(in the rows, 128 means zero)
Known rows, with every step that occurs:
sugov-bilu-gunot-vabamip-kozituf-zoled: [ 94 138 116 156 137  99 124 108 115 122 146 140 117 123  97 140 126 128
  68 148 125  95 127 147 198 144 154 138 121 138 114 170 136 137 174 122]
domil-remu-pemu: [ 78 123  93 166 130  85 146 128 137 112 106 136  96 130 124 136 128 120
 123 147 134 101  95 152 161 146 135 128 116 118 115 186 126 144 137 129]
bilu-gunot-vabamip-kozituf-seru: [ 97 128 115 155 134  99 124 118 124 125 126 142 116 134  96 136 117 134
  95 156 123  87 135 142 182 146 143 120 112 129 130 165 128 126 180 128]
gunot-vabamip: [ 86 129 106 154 130 100 134 108 141 115 121 111 110 129 113 117 119 140
 125 147 131 100 153 139 154 144 136 129 130 120 133 176 125 129 147 129]
seru-sepor-sugov: [ 93 120  97 159 121 118 131 117 150 121 131  75 115 122 120 108 116 130
 103 147 139 110 119 131 150 129 132 147 126 117 133 172 120 148 160 137]
vabamip-sugov-lizuta: [ 89 133  99 152 123 121 138 126 138 114 129  61 117 116 105 116 124 127
 112 149 140 122 138 137 137 123 132 137 137 126 129 180 132 138 158 133]
vabamip-kozituf-seru: [ 96 124 118 151 128 120 135 124 136 119 118  97 111 132 117 124 123 131
 105 160 133  95 115 136 195 145 132 119 124 131 136 170 132 134 156 136]
vabamip-sugov-bilu: [ 88 125 103 146 131 117 131 114 142 109 128  83 115 112 110 131 133 135
 105 147 135 119 139 140 165 132 143 135 137 130 123 180 137 145 159 134]
sugov-bilu-gunot: [ 90 139 106 147 141  80 131 109 134 105 115 139 117 115 116 138 130 134
 108 131 131 115 122 151 168 135 153 122 117 141  93 172 135 159 164 124]
vabamip-vime: [ 93 116 115 150 130 110 140 118 140 100 122  87 110 128 120 123 121 135
 120 140 134 114 129 128 160 139 137 131 136 155 108 183 129 137 163 127]
seru-sepor-sugov-lizuta: [ 89 138  91 160 118 123 135 128 141 124 138  37 122 115 116  97 119 129
  98 147 142 116 120 136 138 119 134 147 123 116 127 167 128 146 153 137]
zoled-gunot-vabamip-sugov-bilu-pemu: [ 94 116 118 160 143  98 132 104 138 111 128 119 128 110  89 145 137 145
  89 140 131 100 151 140 191 121 139 131 111 130 119 180 142 121 160 130]
kozituf-zoled-gunot-vabamip-sugov: [ 94 106 115 159 130 103 130 106 127 118 141  93 120 124  96 133 124 134
  91 153 127  96 144 120 194 134 111 138 136 137 141 176 126 117 169 129]
remu-pemu: [ 85 133  96 159 128  84 143 121 142 111 106 135 104 130 123 126 121 127
 121 152 137 109 116 145 169 142 137 126 124 134 107 190 127 139 140 128]
gunot-vabamip-sugov-lizuta: [ 85 137  98 156 125 118 133 118 135 122 136  52 118 119  90 112 122 134
 111 150 134 114 163 140 130 124 135 140 136 120 134 177 133 123 157 132]
feni-kozituf-zoled-gunot-vabamip-sugov: [ 90 102 119 159 120 126 129 108 124 115 135  74 118 139  96 122 119 145
  91 164 132  89 142 108 209 131 110 135 142 145 142 177 134 116 167 125]
domil-remu-pemu-zoled-gunot: [ 83 126 110 169 138  73 152 118 141 107 104 153 101 132 121 153 121 128
 116 154 131  91  81 144 171 151 121 120 105 140 100 187 128 138 146 126]
seru-rebi: [ 87 129  95 152 126 105 135 118 149 107 110  84 112 120 135 115 118 138
 122 131 137 117 117 137 186 131 145 111 130 136 124 171 126 141 148 126]
sepor-sugov-bilu-gunot-vabamip: [ 91 133 102 151 133  81 120 102 127 118 145 134 120 114 102 125 133 134
  92 136 127 107 144 139 150 134 152 143 118 124 119 171 129 137 182 124]
pemu-zoled: [ 89 140 116 155 132 112 144 108 152 107 111 133 105 130 126 131 112 134
 129 148 135 109 124 139 148 145 131 122 136 139 130 177 124 147 148 129]
dumit-remu-pemu-zoled-gunot-vabamip: [ 90 136 109 166 138  58 145 111 139 106 104 171 106 122 112 142 123 140
 113 159 127  91 128 137 135 154 122 122 108 137 102 184 128 126 155 124]
sepor-sugov: [ 92 118 103 151 122 104 132 113 139 116 132 112 111 126 126 107 126 130
 111 145 138 109 121 124 148 137 130 141 132 121 140 175 122 140 158 130]
remu-pemu-zoled: [ 87 144 106 164 127  92 148 114 150 112 103 166 100 133 124 135 107 126
 125 158 135 110 119 145 158 146 133 125 129 141 110 188 124 140 140 126]
domil-remu: [ 81 121 103 156 132 101 142 121 138 110 114 102 100 125 126 131 132 127
 127 135 135 101 103 146 155 146 132 128 122 123 132 175 126 148 143 132]
vime-zoled-gunot-vabamip-sugov: [ 89 101 108 157 144  99 130  94 131 119 145  85 122 124  90 132 125 140
  92 142 127  98 153 127 197 116 117 130 126 143 140 186 125 112 178 130]
kozituf-seru-sepor: [ 92 131 100 155 130 120 134 128 149 114 108  66 115 123 119 124 112 136
 121 153 135 101 130 144 179 131 130 116 121 125 133 161 127 145 150 140]
domil-remu-pemu-zoled-gunot-vabamip: [ 81 128 110 174 137  69 148 113 137 115 110 150 101 131 106 153 118 135
 115 156 124  85 103 146 161 152 122 124 105 129 107 184 125 123 145 124]
kozituf-zoled: [ 91 124 107 153 128 113 139 114 134 113 127 113 110 128 127 122 124 124
 108 142 136 108 124 132 194 141 126 127 138 140 136 173 128 142 148 126]
kozituf-zoled-gunot: [ 94 115 115 155 134  93 140 110 128 110 124 112 116 126 125 131 129 130
  99 146 134  97 111 122 214 137 115 120 124 152 121 173 131 138 153 126]
pemu-zoled-gunot-vabamip-sugov: [ 94 123 122 160 134 103 136 100 145 113 127 116 118 130  95 141 113 143
 110 158 128  98 148 128 152 138 118 131 132 137 134 181 124 115 170 128]
vime-zoled-gunot-vabamip-kozituf-seru: [ 94 107 117 156 147 105 130 104 118 128 138  86 122 131  96 130 126 143
  79 156 123  72 131 127 238 124 117 111 108 145 142 169 133 111 172 130]
vime-zoled-gunot: [ 88 111 108 154 146  88 140  97 133 110 125  95 119 125 120 126 128 136
 103 132 132  97 118 127 215 119 116 113 114 154 119 181 130 134 165 127]
domil-remu-pemu-zoled: [ 79 134 105 171 130  90 152 122 144 112 103 161  93 132 123 146 115 119
 127 149 134 101  94 158 151 152 133 125 119 124 115 186 124 145 142 128]
bilu-gunot-vabamip-vime: [ 94 120 116 154 135  85 130 108 129 106 128 127 116 129  98 134 115 136
 110 137 124 106 146 136 142 144 150 135 129 155  99 180 125 127 184 120]
feni-kozituf: [ 84 121 110 150 117 126 138 115 140 104 108  90 108 142 126 109 122 146
 122 150 142 103 126 125 169 136 131 123 140 137 127 175 134 147 142 128]
pemu-zoled-gunot-vabamip-kozituf-seru: [ 98 126 132 159 135 108 136 111 133 120 121 108 116 140 101 142 113 143
  99 171 124  77 129 131 193 148 121 114 112 138 132 166 131 115 166 129]
seru-vime-zoled: [ 85 121  96 157 149 111 137  96 144 118 134  74 120 127 119 107 110 134
  97 123 139 113 124 135 195 113 125 105 132 152 141 173 127 145 160 126]

Rows:
[ 87 112 107 157 150  83 135  95 128 117 133  93 121 126 105 127 125 143
  98 136 127  89 142 128 202 121 119 117 113 145 126 178 129 121 163 125] -> vime-zoled-gunot-vabamip
[ 92 137 124 168 137 112 149 109 154 108 108 181 111 126 121 138 109 127
 124 135 140 111 130 150 158 131 139 122 124 146 130 176 127 145 148 126] -> bilu-pemu-zoled
[ 92 124 107 157 133  91 124 107 138 113 130 142 116 123  90 134 117 130
 107 144 127 108 156 142 135 138 141 138 133 126 125 182 119 129 180 128] -> bilu-gunot-vabamip-sugov
[ 96 127 131 162 137 101 139 102 141 117 125 128 112 138 102 137 114 143
  96 164 126  84 122 130 170 150 124 128 116 138 122 178 128 116 164 127] -> pemu-zoled-gunot-vabamip-kozituf
[ 95  96 116 150 148  96 141 105 132 104 135  71 119 129 113 134 126 140
  94 131 130 100 117 120 217 119 122 120 122 180 105 185 131 131 182 123] -> vabamip-vime-zoled-gunot
[ 90 112 101 158 154  98 129  96 130 127 134  50 130 126  99 118 112 152
  90 138 125  87 140 126 231 110 110  86 108 152 147 158 133 118 166 124] -> kozituf-seru-vime-zoled-gunot-vabamip
[ 93 134 110 162 137  61 149 114 144  98  97 170 104 124 126 144 125 135
 115 156 134  98 101 135 138 152 122 118 110 146  93 186 130 139 159 127] -> dumit-remu-pemu-zoled-gunot
[ 89 111 118 153 122 116 139 110 127 107 118  86 114 141 124 119 126 143
  98 155 139  90 108 111 222 135 112 119 131 159 120 172 139 138 149 122] -> feni-kozituf-zoled-gunot
[ 99 125 129 163 144 111 141 106 146 105 119 145 124 111 104 159 125 136
  98 143 138 110 127 143 189 118 135 125 115 151 116 181 139 139 167 129] -> vabamip-sugov-bilu-pemu-zoled-gunot
[ 91 133 113 164 133  78 148 110 143 107 101 161 107 135 121 142 113 132
 115 160 133  99 105 137 175 145 120 116 114 153  97 189 129 132 146 124] -> remu-pemu-zoled-gunot
[ 97 104 124 155 135  99 136 110 123 109 139  81 120 129 104 135 123 139
  90 149 124  93 136 113 202 142 122 131 130 165 116 176 133 115 171 119] -> kozituf-zoled-gunot-vabamip-vime
[ 98 128 129 167 141  97 150 105 151 103 105 179 117 126 118 146 115 135
 116 140 137 100 117 139 184 132 125 114 110 152 115 177 131 138 155 126] -> bilu-pemu-zoled-gunot
[ 86 128 105 149 129 113 126 110 139 114 133  78 117 113  95 130 131 142
 104 149 129 113 165 144 155 131 144 141 137 114 130 180 134 128 157 133] -> gunot-vabamip-sugov-bilu
[ 96 118 108 162 121 134 123 127 134 138 144  64 118 131  98 112 112 136
  83 169 130  86 135 131 178 136 136 146 120 104 153 161 122 123 172 139] -> gunot-vabamip-kozituf-seru-sepor-sugov
[ 94 115 121 157 135  90 136 111 132 118 127 106 117 136 103 125 126 142
  93 159 128  85 123 128 186 149 125 132 111 135 119 181 131 114 161 130] -> zoled-gunot-vabamip-kozituf
[ 90 130  95 154 127 116 129 118 143 117 134  65 118 110 119 116 129 137
  94 143 138 113 122 138 163 125 145 146 122 117 124 167 131 154 152 137] -> seru-sepor-sugov-bilu
[ 86 106 113 154 143 113 135 103 130 116 144  73 113 125 101 124 120 139
 101 133 127 104 162 131 188 122 136 134 131 157 126 182 126 122 173 123] -> gunot-vabamip-vime-zoled
[ 92 133 121 160 137  91 142  99 145 110 116 127 115 132 110 135 114 144
 117 152 127  92 140 133 160 147 119 119 120 141 118 177 126 123 158 125] -> pemu-zoled-gunot-vabamip
[ 91 126 117 160 128 118 132 114 125 128 144 108 110 134 105 121 117 126
  85 157 131  92 131 135 195 149 134 142 135 128 146 172 127 122 153 128] -> gunot-vabamip-kozituf-zoled
[ 89 127 112 162 137 114 130 109 142 115 129 123 121 110  90 138 129 138
 101 138 135 112 168 153 172 122 150 138 126 121 132 179 136 130 157 130] -> gunot-vabamip-sugov-bilu-pemu
[ 90 119 106 161 149 129 128 104 130 134 146  55 122 135  94 111 106 138
  79 144 129  90 144 136 225 116 126 105 124 140 161 159 132 115 170 129] -> gunot-vabamip-kozituf-seru-vime-zoled
[ 95 130 123 157 137  92 145 105 145 105 109 131 112 130 124 138 118 139
 119 151 134 100 110 131 165 143 118 115 120 150 114 177 128 137 151 126] -> pemu-zoled-gunot
[ 90 118 115 158 134  91 135 104 126 114 133 102 118 127 110 129 128 137
  97 148 128  89 136 124 205 141 116 126 122 143 130 171 131 121 152 123] -> kozituf-zoled-gunot-vabamip
[ 87 116 101 160 153  87 133  87 136 121 139  63 127 127 101 110 115 147
  88 132 132  94 130 127 206 109 115 103 116 155 136 171 130 120 165 123] -> seru-vime-zoled-gunot-vabamip
[ 97 120 130 172 139 105 140 100 151 113 123 164 120 124  89 148 112 138
 104 147 133  99 153 139 163 128 126 128 121 136 135 183 126 114 172 127] -> bilu-pemu-zoled-gunot-vabamip-sugov
[ 89 115 116 152 127 110 133 115 136 107 129  81 110 129 104 123 121 141
 115 145 127 106 151 132 154 142 140 136 136 146 117 181 128 123 162 127] -> gunot-vabamip-vime
[ 91 137 123 166 136 122 136 105 149 115 128 147 117 112  91 150 116 137
 104 143 133 114 170 155 153 125 151 138 129 127 139 179 134 133 166 129] -> gunot-vabamip-sugov-bilu-pemu-zoled
[ 93 138 127 164 148  91 141  99 142 108 116 159 123 115 101 154 126 148
 102 139 132  95 143 147 186 128 138 120 102 145 107 171 142 131 152 122] -> sugov-bilu-pemu-zoled-gunot-vabamip
[ 96 135 128 161 146  97 146 102 149 101 111 156 121 113 118 155 127 141
 102 137 137 104 117 145 190 129 139 115 104 155 101 173 142 145 152 125] -> sugov-bilu-pemu-zoled-gunot
[ 89 109 112 152 142 116 140 108 135 107 135  76 112 126 115 125 121 134
 104 130 132 111 130 128 197 121 131 129 135 167 122 184 128 138 175 125] -> vabamip-vime-zoled
[ 87 145 105 150 142  76 125 103 133 108 122 137 117 116 104 136 128 138
 107 136 125 105 148 152 156 137 153 127 116 131  99 171 136 140 162 125] -> sugov-bilu-gunot-vabamip
[ 87 124 105 154 118 144 134 131 145 111 101  46 115 136 119 116 108 150
 121 163 140  97 128 131 191 128 128 112 127 131 134 161 134 149 147 137] -> feni-kozituf-seru-sepor
[ 92 110 109 166 154  97 133  89 133 130 148  60 128 138  94 116 113 144
  63 141 132  86 113 126 223 117 117 113 113 153 135 174 131 114 173 125] -> seru-vime-zoled-gunot-vabamip-kozituf
[ 88 121 104 151 125 140 132 118 139 112 109  46 118 141 122 100 106 151
 113 151 141 101 124 124 197 124 123  90 135 148 151 157 140 144 149 128] -> feni-kozituf-seru-vime
[ 99 105 111 157 153 115 134 103 129 126 138  49 129 135 105 121 115 140
  71 146 133  89 100 124 252 114 112  91 110 164 138 166 135 126 171 130] -> vabamip-kozituf-seru-vime-zoled-gunot
[ 93 128 106 165 134 120 133 118 149 118 130 107 124 105 115 124 125 133
  90 137 143 113 122 147 176 112 151 148 110 119 124 168 132 156 152 136] -> seru-sepor-sugov-bilu-pemu
[ 86 111 106 152 150 100 128  94 128 116 145  66 127 109  89 140 136 147
  82 141 126 101 154 133 208 112 128 128 120 143 123 180 135 120 176 128] -> vime-zoled-gunot-vabamip-sugov-bilu
[ 86 120  99 158 143 104 134 105 124 123 148  42 129 117  82 122 130 139
  87 144 132 101 152 128 182 102 117 127 121 145 130 180 135 114 170 130] -> vime-zoled-gunot-vabamip-sugov-lizuta
